Each row was made from one path, in order. Every step used is in the known rows, and no mark comes twice. Write each row's path.
In the rows, zero is written as 128.
Known rows
W, P, E: [129 131 133 107 148 166 152 136 129 160 133 216  94 138  68 101  77 118
 141  86 116]
G, V, P: [112 152 145 123 163 148 146 148 133 153  98 144  76 140  89 155 102 130
 179 178 125]
R, V, P, Q: [ 78  97 106 132 122 122 105 148  98 179  89 175 109 194  70 178 104 120
 124 123 158]
H, P, E: [ 97 104  85 110 200 146 128 131 103 159 167 195  85 137  89  93  96  97
 106  86  81]
A, H, G, V: [149 118 129 149  99 146 159 146 117  81 117  92 113 156 180 130 167 139
 151 120 130]
E, P, H, G, V: [152 127  99 149 107 122 150 140 100 129  74 130 117 123 132 146 141 144
 131 149 127]
G, V, R, H, P: [ 92 107  64  92 180 187  81 115 104 135 143 118 120 105 125 129 118  78
 142 166 115]
G, V, R, H, A: [ 83 125  94  88 111 195  98 145 117 104 103  80 145 117 123 133 136  93
 161 152 143]
H, G, V, R: [146 137 139 101 118 181 124 119 129 118 128  94  82 100 142 146 114 122
 143 156 131]
R, H, G: [ 96 113 130 146  87 150  97 107  90 129 126 167 179 114 149 108 151 118
 121 105 154]
G, V, P, H: [ 94 116 112 131 174 133 151 143 115 147  74 137  88 144  79 173 125 129
 144 180 127]
V, R, H: [ 63 136 124 123 103 192 102  94 116 132 125 156 131 114 106 153 100 122
 130 132 128]
H, G, V: [160 142 136 133 132 145 131 138 110 119 129 125 109 132 151 124 143 120
 151 133 131]
R, H, G, V, P: [104 105 128 121 129 148  97 141 113 142  90 128 147 112 133 118 147  95
 164 187 174]
R, H, P, V: [ 75  71  55 162 160 141  53 124  63 144 155 197 191  99 117 116 136  96
 104 108  93]
R, V, P, H, G: [103  91 111 131 106 119 109 135  76 169  67 152 130 163 108 173 125 119
 105 136 163]
A, H: [ 98 136 138 164  90 152 175 124 120 102 117 153 106 170 132 154 127 168
 141  86  98]
P, H: [ 89 123 111 160 134 137 153 109  93 134 106 176 121 149  93 164 127 149
 101 100 107]
E, P, V, R, H, A: [ 64 113  85 135  40 171  80 144 106 125  81 144 183  64  98 147  96 132
 134 130 115]
H, A: [ 98 141 130 126  94 152 149 136 105 126 112 146 136 141 108 133 116 142
 131  74 113]

Which path is each row?
[ 96 103  93 141 131 146 158 116 100 121 143 152 109 160 138 139 124 146
 118  77  81] => A, H, P
[157  93 106  85 113 181 134 112 125 131  91 106 112  96 114 155 118 120
 116 151 151] => W, P, H, G, V, R
[125 107 139  95 174 142 136 166 136 148 115 137  70 115 102  98 115  96
 153 168 146] => H, G, V, P, E
[ 53  80  64  82 179 185  84 109 109 154 159 170 111  98  89  99  92  73
  98 122 106] => V, R, H, P, E
[ 62 102  80 100 140 188  85  85  98 154 146 156 137  98 110 135  98 103
 110 124 112] => V, R, H, P
[117 154 122 187  91 129 120 143 106 142 109 209 123 103  93 159  87 171
 144 117  81] => E, P, V
[ 94 125 112 159  88 127 151 127 120 158  97 190 115 139  81 155  96 164
 121  96 119] => E, P, Q
[ 93  92  83 125 148 168  85 107 102 148 158 164 108  73  99 161  77 126
  95 116  68] => H, P, V, R
[ 73  97  90 113 107 126 122 164  74 158  47 139 142 188  79 176 122 119
 116 121 150] => R, V, P, H, A
[ 96  71  72 172 130 134 120 135  90 110 149 161 140 128 136 143 132 141
 107  84  64] => A, H, P, V
[115  84 131 112 141 142 164 176 145 110 101 107  73 141 133 106 140 113
 155 160 139] => A, H, G, V, P, E
[ 86  81  78 125 167 146 158 139 110 120 157 166  88 159 119 103 118 116
 110  72  80] => A, H, P, E
[ 83  82 112 145  74 174  52 107 100 118 132 147 180  54 138 138 125 112
 100 133 133] => P, V, R, H, G
[ 93 143 109 113 139 192  98 121 122 113 120 119 115 116 119 147 122 101
 164 175 133] => G, V, R, H
[ 90 132 124 112 163 138 115 170 106 175 106 198  68 185  64 137  81  99
 149 137 134] => R, V, P, E
[ 98 153 138 130 124 138 114 147  97 177  92 182  94 185  84 174  84 125
 158 140 136] => R, V, P
